Known rows, with every step that occurs:
memavut gapil keka tavezes: 1.75	-4.07	2.45	-2.05	2.72	0.09	-1.08	0.29	-2.08	0.93	1.19	-1.85	0.40	3.94	-0.01	2.69	0.52	0.69	2.25	-0.06	2.56	-0.83
memavut lupi: 1.03	-0.10	4.76	-3.23	2.08	0.70	-0.08	1.41	-0.99	-0.22	0.24	-1.21	-1.25	0.91	0.23	1.07	0.27	0.10	1.03	0.20	3.90	2.50
keka tavezes tira: 2.01	-2.81	1.52	-1.69	2.02	1.59	-0.79	1.43	-0.06	2.66	1.21	0.14	0.06	3.24	-0.41	-0.55	1.41	-1.04	4.00	1.80	1.68	0.25
duka gapil keka tavezes: 2.98	-4.13	1.30	-2.06	2.31	-0.64	0.00	1.67	-2.88	0.84	1.48	0.39	2.26	2.24	-1.44	2.60	1.20	-0.61	4.04	1.86	1.65	0.69
memavut lupi duka: 1.56	0.66	3.08	-2.17	3.07	0.46	1.47	2.13	-2.30	-1.44	-0.56	-1.93	-2.20	-0.26	-0.67	1.09	-1.22	-0.57	1.91	-0.38	3.12	1.60
tavezes keka lupi duka gapil: 0.95	0.20	1.53	-0.46	3.00	0.84	4.46	2.47	0.60	-0.67	0.15	-2.40	0.68	-0.11	-1.33	3.66	-0.99	-1.50	3.28	0.60	-0.22	1.42
duka lupi: 0.55	-1.11	3.98	-2.62	3.67	1.24	0.56	1.04	1.40	-0.03	0.55	0.83	1.00	0.64	1.80	2.03	1.82	-0.44	2.90	-0.75	2.99	1.40
memavut lupi keka tavezes tira: 2.01	-2.26	1.60	-1.85	0.09	2.18	1.85	1.70	-0.93	1.37	2.63	-1.59	0.18	3.78	-3.04	-1.48	1.43	-1.36	3.55	3.67	2.61	1.06
tavezes tira gapil keka: 1.30	-2.23	1.83	1.13	3.59	-0.95	-0.58	0.78	-0.86	0.83	1.30	-0.16	-0.23	0.84	-1.02	0.70	4.83	0.72	2.21	0.03	2.13	2.61
tira gapil keka lupi: 0.79	-0.08	1.95	0.39	3.77	-1.78	0.15	1.09	-0.37	0.60	1.81	-2.04	2.21	-0.06	-0.59	2.76	4.71	0.37	0.08	-0.36	2.30	1.64
keka tavezes tira gapil: 1.23	-2.05	1.48	-1.58	2.65	1.13	-1.04	0.96	0.48	2.28	2.25	-0.42	-0.04	1.64	-1.15	-0.96	2.63	-0.51	2.99	1.14	1.69	1.37
tavezes keka lupi: -0.60	0.26	3.40	-1.15	2.27	1.00	0.79	1.12	2.25	1.35	1.66	-3.01	0.75	1.01	0.06	2.72	0.66	0.06	1.21	-0.23	1.58	2.20
duka gapil: 1.05	-2.19	3.43	-2.26	2.83	0.74	0.90	2.33	-0.76	-0.04	-0.50	0.78	0.67	1.71	0.88	2.03	0.88	-1.02	2.98	0.93	2.31	1.29
duka gapil keka: 2.08	-3.15	2.54	-0.81	2.99	-0.88	0.73	1.78	-2.46	-0.46	0.04	0.84	1.40	1.51	-0.12	3.21	2.13	-0.05	3.20	0.88	2.26	1.58
tavezes tira gapil duka lupi: 1.69	-0.37	2.78	0.12	3.08	2.06	2.38	0.13	3.20	1.00	1.06	1.78	0.26	0.59	-0.20	-0.26	3.03	0.36	1.99	0.28	1.10	1.10
tira gapil keka tavezes: 1.16	-2.38	1.68	-1.64	3.10	-1.19	-2.09	0.47	-2.17	1.41	3.07	-1.58	1.35	0.91	-1.76	1.40	2.68	0.87	1.88	-0.11	2.69	1.65
duka lupi keka tavezes tira: 1.55	-3.44	1.08	-1.53	1.73	2.61	2.45	1.32	1.33	1.63	2.92	0.48	2.39	3.44	-1.50	-0.46	3.07	-1.97	5.29	2.72	1.70	0.06
memavut gapil keka tavezes tira: 2.89	-4.79	1.39	-0.57	2.41	0.67	-0.22	0.40	-1.14	1.50	0.97	-0.73	-0.25	4.79	-0.42	1.36	1.64	0.17	3.48	1.19	1.50	-0.60
tavezes keka lupi duka gapil tira: 1.76	1.29	1.38	0.63	3.33	-0.23	4.82	2.21	-0.25	0.06	-0.49	-3.34	1.30	0.38	-1.89	2.80	-1.81	-1.83	2.44	1.60	0.60	0.52
lupi duka gapil: 1.55	-1.59	1.80	-1.25	3.71	0.53	2.41	3.03	-1.90	-1.17	-1.37	0.00	-0.25	0.51	-0.07	2.16	-0.67	-1.62	3.97	0.33	1.46	0.37
keka lupi duka gapil: 2.01	0.18	0.79	-0.52	3.53	0.26	3.98	3.38	-0.51	-0.76	-1.11	-0.82	1.45	0.14	-0.18	2.94	0.64	-2.67	3.07	1.12	0.42	-0.49
duka gapil memavut lupi keka: 1.55	-2.68	4.51	-1.05	0.08	1.85	4.12	1.59	0.16	-1.07	-0.33	-1.69	1.69	0.76	-2.29	0.42	-0.35	-1.36	1.65	2.20	2.07	0.83
memavut gapil: -0.05	-2.31	4.34	-2.26	3.32	1.32	-0.20	1.04	0.39	0.15	-0.81	-1.49	-1.12	3.34	2.50	2.24	0.16	0.40	1.19	-1.01	3.19	-0.23
tira gapil: -0.77	-0.64	3.74	-1.79	3.77	0.20	-1.28	1.13	0.18	0.51	1.06	-1.36	-0.35	0.29	0.60	0.96	2.36	0.48	0.78	-1.18	3.32	2.29
keka lupi: 0.65	0.23	2.74	-1.06	3.00	0.49	0.39	1.99	1.05	1.40	0.38	-1.34	1.53	1.30	1.12	2.17	2.02	-0.97	1.05	0.35	2.33	0.35
gapil duka: 0.81	-0.79	3.38	-0.58	2.23	1.30	-0.02	1.11	0.29	1.72	-0.07	-0.11	-0.38	2.56	0.89	0.76	-0.49	0.93	0.80	0.25	2.45	-0.51

Rows:
1.03	1.08	1.09	-0.11	3.95	0.13	1.83	2.73	-0.15	0.28	-0.44	-2.15	0.44	0.15	0.21	2.16	0.65	-1.63	1.92	-0.24	1.58	-0.69 -> keka lupi duka
1.41	-0.51	3.67	-1.36	2.83	2.06	1.67	0.50	2.04	0.75	0.38	1.32	0.92	1.38	1.12	1.50	0.53	0.40	1.88	-0.16	2.18	-0.28 -> gapil duka lupi
2.81	-1.95	5.46	-2.08	1.01	1.39	2.43	1.09	0.48	-1.05	-1.60	-0.41	0.54	-0.73	-0.88	1.08	-1.22	-1.01	1.32	0.96	1.76	1.46 -> duka gapil memavut lupi
1.93	-1.04	3.15	-1.23	3.39	-0.27	1.30	2.06	-1.67	0.68	-1.02	-0.28	1.28	2.21	0.42	1.37	0.06	-1.32	2.07	1.79	3.19	0.25 -> duka gapil tira
0.72	-1.77	4.07	-0.99	2.43	2.11	0.80	0.53	0.95	0.90	-0.98	-1.01	-1.35	4.07	1.96	1.70	-1.27	1.39	0.19	-0.44	2.36	-1.70 -> memavut gapil duka
3.42	0.98	2.82	-1.51	3.29	-0.39	3.93	2.61	-3.55	-1.73	-1.87	-1.64	-0.66	0.17	-1.68	1.08	-2.17	-1.82	2.17	1.87	2.89	0.77 -> memavut lupi duka gapil tira
-0.23	-3.06	1.52	-2.02	1.46	1.50	-0.14	1.84	-1.13	2.03	2.79	-2.20	1.74	3.88	-1.31	0.09	0.90	-0.87	3.06	1.85	3.08	-0.47 -> lupi keka tavezes
0.52	-1.35	2.79	-0.34	3.47	0.75	-0.35	1.28	0.84	1.06	0.83	-0.12	-0.79	0.97	0.18	-0.48	3.51	-0.05	2.07	0.12	2.24	2.36 -> tavezes tira gapil
2.23	-0.47	4.18	-0.82	2.24	0.98	1.93	1.18	-0.44	-1.21	-1.91	-2.51	-1.42	-1.74	-1.27	0.15	-2.53	-0.70	1.08	-0.87	2.06	0.38 -> gapil memavut lupi duka
0.75	-1.16	4.39	-1.25	3.87	0.45	0.21	0.74	-0.61	0.74	-1.42	-2.58	-0.60	3.88	2.03	1.50	-0.64	0.16	0.28	-0.04	4.04	-1.09 -> memavut gapil tira
0.61	-2.02	3.70	-1.90	0.29	1.52	1.23	0.14	0.34	0.65	2.64	-3.92	1.57	0.04	-3.96	-1.41	0.27	-0.42	0.34	1.04	2.66	0.78 -> tira gapil memavut lupi keka tavezes
2.58	-0.23	2.74	-2.44	2.76	0.46	3.51	2.80	-2.46	-2.28	-1.29	-0.68	-1.23	-0.43	-1.24	1.89	-1.40	-1.57	3.05	0.87	2.09	1.71 -> memavut lupi duka gapil
2.53	-1.26	1.58	-1.13	2.35	2.50	1.84	-0.20	2.72	2.17	2.46	1.49	1.18	1.28	-1.36	-0.80	2.09	-0.13	3.04	1.30	0.47	0.19 -> keka tavezes tira gapil duka lupi
2.90	-1.87	3.52	-1.48	0.88	1.67	0.44	-0.29	1.67	1.24	1.15	-1.63	0.05	-0.73	-2.98	-2.15	0.62	-0.54	1.29	1.09	1.22	1.65 -> keka tavezes tira gapil memavut lupi
2.08	-0.05	0.23	1.24	4.09	-1.49	1.74	2.29	-2.14	-0.12	0.08	-2.07	1.09	0.17	-0.94	3.09	1.83	-0.77	2.08	-0.25	1.55	-0.51 -> gapil keka lupi duka
3.37	-3.33	-0.34	-1.04	3.11	-0.95	1.47	2.31	-4.19	-0.30	0.62	-0.35	1.16	1.29	-2.50	2.56	-0.33	-1.33	5.01	1.31	0.94	-0.22 -> lupi duka gapil keka tavezes
0.53	-2.57	0.92	-1.42	2.26	2.08	2.39	0.78	1.76	1.32	3.91	-0.24	2.53	1.89	-2.25	-0.85	4.31	-1.51	4.32	1.80	1.63	1.15 -> duka lupi keka tavezes tira gapil
0.36	-2.70	2.00	-2.96	2.00	2.15	1.60	1.23	0.52	0.96	3.24	-0.74	3.04	2.71	-0.97	0.79	1.77	-1.47	4.18	1.54	2.86	-0.09 -> duka lupi keka tavezes
0.90	-2.32	0.41	0.73	0.79	2.36	1.69	0.94	0.69	3.03	3.20	-1.11	0.96	3.88	-3.23	-2.12	2.07	0.10	2.24	2.82	1.19	-0.71 -> lupi keka tavezes tira gapil duka
3.04	-3.84	0.72	-0.32	2.22	-0.01	-1.01	1.03	-1.77	2.25	1.78	0.19	0.63	3.05	-1.39	0.36	2.58	-0.23	4.15	1.83	1.70	0.72 -> gapil keka tavezes tira
1.50	-1.61	2.52	-0.19	3.34	-0.51	1.11	0.98	-0.11	0.22	0.13	-2.41	1.25	2.94	1.10	4.12	2.54	0.25	0.39	-0.31	2.19	-0.81 -> memavut gapil keka lupi
4.18	-4.86	0.38	-0.64	1.97	0.05	0.93	1.65	-2.17	1.38	1.14	1.60	1.58	3.09	-1.93	1.34	2.40	-1.28	5.23	3.10	0.58	0.92 -> duka gapil keka tavezes tira
1.91	-0.68	0.88	1.85	3.35	-1.14	0.95	1.12	0.50	1.25	1.56	-0.80	1.62	0.57	-1.33	1.50	5.96	-0.27	1.34	0.85	1.26	1.64 -> tavezes tira gapil keka lupi
1.93	-3.19	2.57	-0.15	1.75	1.61	-0.61	-0.01	2.33	2.41	0.91	-1.01	0.84	0.24	-1.81	-1.84	1.26	-0.71	2.10	0.52	0.68	0.39 -> keka tavezes tira gapil memavut
0.11	-2.88	0.62	-0.53	1.68	1.56	0.67	1.43	0.28	2.18	3.44	-1.70	1.07	3.12	-2.65	-1.58	3.51	-0.97	3.27	2.22	1.96	0.73 -> lupi keka tavezes tira gapil
2.46	0.08	-0.74	2.82	4.31	-1.39	2.51	1.92	-0.81	0.19	0.68	-1.52	0.57	-0.46	-2.24	1.47	4.54	-0.82	2.30	0.27	0.47	0.88 -> tavezes tira gapil keka lupi duka
1.05	-1.81	4.01	0.85	0.67	1.86	2.86	0.48	1.71	-0.06	0.81	-2.47	0.16	0.15	-3.09	-2.09	2.36	-0.39	0.64	1.36	2.12	1.89 -> tavezes tira gapil memavut lupi keka
4.63	-4.13	-1.29	0.34	2.78	-0.23	2.49	2.38	-3.36	0.26	0.35	0.93	0.62	1.96	-3.01	1.32	1.03	-1.86	6.20	2.51	-0.16	-0.02 -> lupi duka gapil keka tavezes tira
0.52	-1.15	1.77	1.16	2.20	2.62	4.06	0.55	2.92	0.92	2.14	0.51	1.42	2.05	-1.64	-0.83	3.83	-0.11	2.43	1.46	1.38	0.50 -> tavezes tira gapil duka lupi keka
0.06	-2.23	3.45	-0.84	2.10	3.19	4.23	0.34	2.20	-0.16	0.81	-0.83	1.03	4.37	0.74	1.75	0.30	0.47	1.44	0.45	2.29	-2.13 -> memavut gapil duka lupi keka
3.58	-1.28	1.91	-1.08	2.96	-1.08	3.29	2.39	-4.37	-2.68	-0.73	-0.55	-0.59	-0.43	-2.23	2.88	-0.03	-0.71	3.17	0.81	1.95	2.03 -> memavut lupi duka gapil keka
2.47	-0.52	1.67	-0.23	4.26	-0.52	2.84	2.81	-2.77	-0.46	-1.90	-0.97	0.25	1.05	-0.46	1.29	-1.50	-2.03	3.07	1.28	2.27	-0.52 -> lupi duka gapil tira
2.89	1.22	0.66	0.55	4.13	-0.76	4.25	3.10	-1.44	0.00	-1.68	-1.78	2.04	0.76	-0.72	2.31	-0.25	-2.99	2.12	2.00	1.35	-1.51 -> keka lupi duka gapil tira
